Each row comes from the steps of one walk. Every step used is in the known rows, and no mark comes twice. Write the walk behind each row, first mark first.
Known rows
T > C > K: [-0.47  1.91  1.23  0.60  1.87  0.79 -2.19  4.06 -1.33 -1.88 -0.69 -4.34
  2.63  0.38  6.55  3.50  0.87 -0.86 -4.05  0.14 -3.03  1.06]
C > K > W > H: [ 0.94 -0.90  2.33  0.26  2.01 -1.11  0.59  1.86 -4.92 -1.54 -0.95  1.85
 -1.51 -2.82 -1.25  2.08 -0.58 -0.02 -0.04  2.15 -0.77 -1.39]
T > C > H > K > W > S: [ 1.41 -2.57  3.56  2.38  0.21  4.25 -0.08 -0.74  3.39  1.32  0.13 -3.02
 -0.50  1.35  2.31  0.68 -0.45  0.76 -4.66 -0.91 -0.56  1.05]
T > C > H: [ 1.26 -0.25  3.51  1.44  0.63  1.90 -1.61 -0.77  2.26 -0.22  0.57 -5.40
  1.75  0.77  5.41  1.31 -1.08 -0.30 -5.01 -1.07 -0.94 -0.61]
C > K > W: [-0.66  1.83  0.04  1.18  2.34 -1.23 -0.14  2.99 -4.51 -1.72 -1.02 -0.05
 -0.44 -2.68  0.69  2.95 -0.30  0.76 -0.01  2.36 -1.11 -1.55]
C > K > H > W > S: [-2.27 -0.96 -0.32  0.56  1.98 -0.62 -0.04  3.08 -4.42 -1.34 -0.96  1.34
 -1.74 -2.75 -0.18  1.71 -0.53 -1.08 -0.38  4.19  1.03  1.41]
W > H: [ 2.12 -1.56  2.64 -2.08 -1.44 -2.33  0.06 -3.37 -0.31  0.00  0.10  0.91
  1.21 -1.05 -3.23 -1.90 -0.19 -1.01  1.78  0.02 -0.29 -1.66]
H > C > K > W: [ 1.30  1.52  0.02 -2.39 -0.11 -2.71  0.38  1.70  1.72 -0.45  1.02 -0.90
 -0.09  1.13  1.04  2.50  0.27  0.91 -0.05  1.35  1.10  1.08]
T > C: [-0.56  2.83  0.71  0.06  0.32  0.29 -2.24  0.76  1.31 -0.90 -0.27 -5.69
  4.03  1.67  5.73  1.46  1.22 -0.33 -1.45 -1.95 -2.22 -0.26]
T > C > K > H > W: [-0.49  0.03  1.93  0.38  2.36  1.04 -1.81  3.20 -2.78 -1.93 -0.49 -2.87
  0.74 -0.30  6.00  3.10  0.44 -1.41 -2.98  0.81 -0.38  0.89]
H > W > S: [-2.54 -0.63 -1.15  0.44 -0.05  0.32  0.48 -1.48  1.48 -1.39  0.41 -0.92
  1.78 -1.01 -0.83 -3.70  0.47  1.81  0.56  1.60  0.22  6.56]
H > W > K > C: [ 1.45 -1.26 -4.15 -1.46 -0.45 -0.43 -0.31 -1.00 -0.90 -1.79 -0.64  1.62
 -0.32  0.02  0.38 -3.32 -1.19  1.66  1.41 -0.90 -0.89  5.18]
S > W: [-3.87  2.61 -1.23  0.15  1.00 -2.39  0.40 -1.15 -1.81 -1.52  2.18  1.24
  4.09 -1.66  1.66 -0.55  1.65 -0.75  3.42 -1.65  1.44 -1.62]
H > S: [-2.89  4.86 -0.92  0.35 -0.78  1.75 -1.05 -0.62  5.25  0.87  1.08 -3.23
  3.25  0.59 -2.25 -1.12  4.92  1.40  0.40  2.44  0.64  0.24]
K > H > S: [-3.03  2.78 -0.54 -0.39 -0.56  0.31 -0.61 -1.09  1.40  1.78  0.02 -1.11
  0.02  0.02 -3.14  0.14  2.56 -0.65  3.79  2.05  3.78 -4.49]
S > W > K: [-3.49  0.25 -2.72  0.34  1.18 -0.90  1.76 -0.01 -1.41 -1.48  1.41  3.85
  2.18 -0.52 -0.77 -2.34  0.27 -0.04  2.52 -3.55 -0.29  1.03]
H > C > K > W > S: [ 0.17  0.65  0.09 -2.00 -0.34 -1.72  1.13  2.45  2.52 -0.06  0.45 -0.69
 -0.43  1.96 -0.29  1.99  0.35  0.90 -0.43  1.09  0.23  2.79]
K > W: [-0.58  2.82 -0.26  0.53  0.43 -1.66  0.30 -1.88 -1.34 -0.38 -0.56 -1.46
  0.74 -0.88 -0.81  0.11 -0.19  2.24  4.45 -1.09  0.45 -4.00]
S > W > H > C > K: [-0.53 -2.21  2.66 -2.34  0.57 -2.60  1.88 -1.04 -1.22 -1.37  3.00  4.61
  1.44 -0.91 -0.79 -0.63  1.18 -2.18  1.70 -1.30  2.50  0.59]
Q > W: [-0.90  6.71 -1.40  0.36 -1.44 -4.44 -0.65  1.45 -0.54  0.76  1.68 -0.93
  1.57  0.33  2.72 -0.98  0.38 -1.34 -0.34  0.63 -0.56 -1.30]
K > C > H: [ 3.32  1.05 -2.24 -1.17 -2.47 -1.51 -2.32 -0.68 -0.70  1.32 -2.18 -1.91
 -1.01  1.18  1.83  2.15 -2.17 -0.93  0.73 -0.79 -1.84 -3.53]
S > W > K > H > C: [-3.09 -1.01 -2.16 -1.01  0.75 -1.32  2.35 -0.15 -0.91 -0.67  1.68  4.77
  0.30  0.51 -1.61 -1.76 -0.10 -0.93  3.69 -3.63  2.17  0.01]
W > K > H: [-1.13 -0.68 -3.81 -0.43 -0.46 -0.33  0.94  0.24 -0.65  0.61 -1.67  1.99
 -1.57  0.80 -3.66 -2.11 -2.12  0.29  2.75 -1.98 -0.78 -1.09]
T > C > H > K > W: [ 2.56 -1.72  3.51  1.92  0.44  3.33 -0.81 -1.63  2.58  0.88  0.70 -3.20
 -0.13  0.59  3.60  1.25 -0.47  0.70 -4.35 -0.64  0.35 -0.69]

Write each row's walk
[-3.47  2.02 -2.34 -0.09 -0.13  2.67  0.71  1.00  3.08  0.20  1.05  1.81
  1.81  1.65 -2.78 -1.80  4.59  0.46  1.46 -1.16  0.19  1.92] -> H > S > W > K > C
[ 0.51 -0.70  2.79  0.53  2.11  0.38  0.70  2.15 -3.29 -1.20 -0.48  1.78
 -1.57 -2.43 -2.27  1.82  0.92  0.26 -0.68  2.63 -0.27 -0.69] -> C > K > W > H > S
[-1.62 -1.30  2.03 -1.05  0.52 -2.28  1.41 -2.65 -2.34 -1.34  2.30  3.96
  2.62 -1.91 -1.28 -1.79  1.20 -1.83  3.32 -2.16  1.84 -1.29] -> S > W > H
[ 2.75 -1.56  3.30 -2.33 -0.72 -2.00  1.73 -3.38  0.40  0.22  0.50  1.18
 -1.12  0.51 -3.50 -0.95 -0.52  1.18  3.94 -1.70  1.79 -2.47] -> K > W > H > C
[ 2.36 -1.25  2.86  1.61  0.00  3.01 -1.42 -1.38  3.21  0.92  0.83 -3.72
  0.73  0.73  4.21  1.09 -0.30  0.11 -5.19 -0.02 -0.09  0.06] -> T > C > H > K
[ 0.37 -0.44  4.30  0.68  2.30  2.80 -0.68  3.26 -0.87 -1.46 -0.47 -2.47
  0.62  0.68  3.27  2.74  1.91 -0.36 -3.59 -0.24 -1.75  0.90] -> T > C > K > W > H > S
[ 2.07 -1.34 -3.95 -0.49 -1.80  1.82  0.06  0.95  1.81  1.21 -2.33  1.29
 -2.42  2.60 -2.78 -1.46 -1.71  0.76 -0.79 -2.41 -3.44  1.46] -> W > K > C > H > S
[-0.80  0.95  1.72  0.43  1.98  0.70 -1.86  3.84 -2.51 -1.33 -1.03 -3.42
  0.99  0.33  5.65  3.97  0.45 -1.80 -2.68  0.23 -1.29 -0.92] -> T > C > K > H
[ 0.43 -2.35  0.42 -1.69 -0.75 -1.54  1.08 -2.46 -2.04  0.12  1.63  6.01
  1.02 -0.98 -2.00 -1.17  1.74 -1.87  3.89 -1.83  1.90 -1.14] -> S > W > H > K > C
[-1.49  3.67 -2.08  0.56 -1.14 -1.48  1.17  2.61  0.10  1.78  0.86  2.46
 -1.94  1.91 -1.50 -2.72  0.06 -1.36 -0.33 -0.58 -0.03  0.13] -> Q > W > K > H > S
[ 2.60 -1.53 -4.39 -0.73 -1.80  0.37 -0.01  0.77  0.12  0.86 -2.70  1.35
 -2.28  2.20 -1.76 -1.19 -3.18  0.52 -0.18 -3.03 -3.90  0.60] -> W > K > C > H
[-1.35  0.33  2.30  1.48  2.27  2.22 -0.60  4.54 -1.41 -1.55 -1.50 -3.44
  1.07  1.13  4.32  3.17  0.71 -0.04 -3.23 -0.90 -3.26  1.72] -> T > C > K > W > S
[-1.18 -1.25 -2.82 -0.12  0.29 -0.41  1.31  0.22 -2.02 -0.80  0.33  4.28
  0.07  0.39 -0.24 -1.24 -0.94 -0.76  1.85 -4.18 -0.76  0.29] -> S > W > K > C > H
[-2.42  1.80 -0.08  0.56  1.56  0.17 -0.75  3.48 -2.67 -0.21 -0.64  0.20
 -0.99 -1.93 -0.79  2.94  1.62 -1.24 -0.45  4.59  1.26 -1.92] -> C > K > H > S
[-0.23 -1.53  3.64  2.00  1.31  4.88 -0.08  0.04  3.93 -0.19  1.53 -2.87
  0.92  1.53  2.92 -0.03  0.91 -0.05 -5.80 -1.83 -0.27  1.90] -> T > C > H > S > W > K
[ 0.00 -1.11 -3.48 -1.97 -1.24 -0.94  1.40  0.12  1.60  1.14 -0.82  2.10
 -2.03  2.42 -3.60 -1.90 -2.02  0.37  2.35 -2.27  0.13  0.37] -> W > K > H > C
[ 2.12 -3.32  1.78  2.84 -0.76  2.69  1.34 -3.76  3.19  2.74  0.74  0.81
 -3.02 -1.42 -3.57 -0.95 -1.80  2.00 -2.22  2.25  1.98 -0.90] -> C > H > K > W > S
[ 2.57  1.33 -1.63 -0.92 -2.44  0.52 -2.09 -0.35  1.62  1.78 -1.66 -2.10
 -1.07  1.77  0.39  1.66 -0.04 -0.53 -0.07  0.20 -1.05 -2.43] -> K > C > H > S
[-2.23  0.54  0.16  1.79  2.00  0.21  0.83  4.17 -3.41 -1.21 -1.85  0.26
 -0.92 -1.54 -1.19  2.25 -0.25  0.90 -0.43  2.12 -2.37  0.85] -> C > K > W > S
[-2.86  0.96 -0.05  1.53 -0.07  0.34  1.74 -0.20  0.26  0.42 -1.79 -1.07
 -0.03  0.61 -3.56 -0.82 -0.02  2.34  3.76 -1.57 -1.38 -0.54] -> K > W > S
[ 2.01 -2.35  2.39  1.56  0.58  0.44 -0.18 -4.78  1.45 -0.74  2.30 -1.42
 -0.74 -3.38  1.05 -2.13 -2.72  1.29 -3.52  2.88  2.91  1.20] -> C > H > W
[-3.23  1.27  0.13  0.67  2.23  0.15 -0.16  3.49 -3.36 -0.72  0.11  1.60
 -0.75 -2.30 -0.62  2.77  2.00 -1.68 -0.03  3.84  2.05 -1.65] -> C > K > H > S > W
[ 4.99 -3.02  0.27 -2.99 -3.28 -1.16 -0.40 -3.08  0.10  2.20 -0.96  3.74
 -1.04  0.24 -4.27 -1.10  0.63 -1.01  2.75  0.39 -0.14 -1.31] -> W > H > K > C
[-2.95 -1.03 -0.71 -0.28 -0.07 -0.73  0.43 -1.71 -1.29  0.13 -0.44  0.46
 -1.07 -1.09 -2.24 -1.62 -0.61 -0.37  3.91  1.44  3.38  0.03] -> K > H > W > S
[ 0.46 -3.65  2.46  2.29  0.17  1.84  0.74 -3.69  2.43 -0.14  1.43 -1.17
 -1.21 -2.33 -1.00 -2.78 -2.66  1.34 -3.94  2.43  1.72  3.56] -> C > H > W > S
[ 2.48  1.80  1.30 -0.78 -2.44 -3.30  0.68 -0.59 -0.15  2.21  2.07  3.47
 -0.84  0.10 -1.23 -2.42  0.62 -2.17 -0.60  1.23  0.67 -0.42] -> Q > W > H > K
[ 1.59 -1.68  3.85  1.41  1.17  2.34 -1.32 -1.72  1.86 -1.26  1.43 -4.62
  1.23 -0.13  5.95  0.07 -1.10  0.26 -5.42 -0.41  0.38  1.95] -> T > C > H > W
[-0.18 -0.31 -2.03  1.26 -1.45  1.59  1.15 -1.60  2.35  2.65 -0.68  1.91
 -0.84  0.19 -4.67 -1.10  1.62  2.82  2.98  1.20  0.54  0.24] -> H > K > W > S
[ 2.70 -1.28 -1.87 -0.87 -2.13 -0.18 -1.37 -0.80 -0.25  0.71 -2.00 -0.94
 -1.74  1.00  0.98  0.39 -2.15 -0.32  0.03 -0.34 -1.32  0.69] -> K > C > H > W > S
[-0.36  1.57 -1.00 -3.03 -1.68 -3.51 -0.25 -1.55  1.44  1.53  0.39 -0.90
 -0.56  1.39 -0.78  1.15 -0.41 -1.10  4.39  0.47  4.11 -3.97] -> K > H > C
[ 1.31  0.67 -6.37 -1.74 -2.02 -0.85 -0.45  1.86 -0.51  0.40 -3.30  1.20
 -0.59  2.84 -1.43 -1.05 -1.70  0.57  2.26 -3.63 -4.86  0.88] -> W > K > C
[ 2.31 -3.94  1.35  1.72  0.68  1.51  0.74 -4.04  1.58 -0.67  1.79  0.35
 -1.98 -2.52 -0.59 -3.38 -3.65  1.77 -4.08  1.52  1.77  2.93] -> C > H > W > K
[ 2.90  1.92 -5.46 -1.59 -3.40 -1.00 -2.09 -0.84  1.01  2.78 -1.64  1.15
  0.11  1.18 -0.49  1.04  1.72  0.54  3.24  1.19 -0.70 -1.51] -> H > K > C
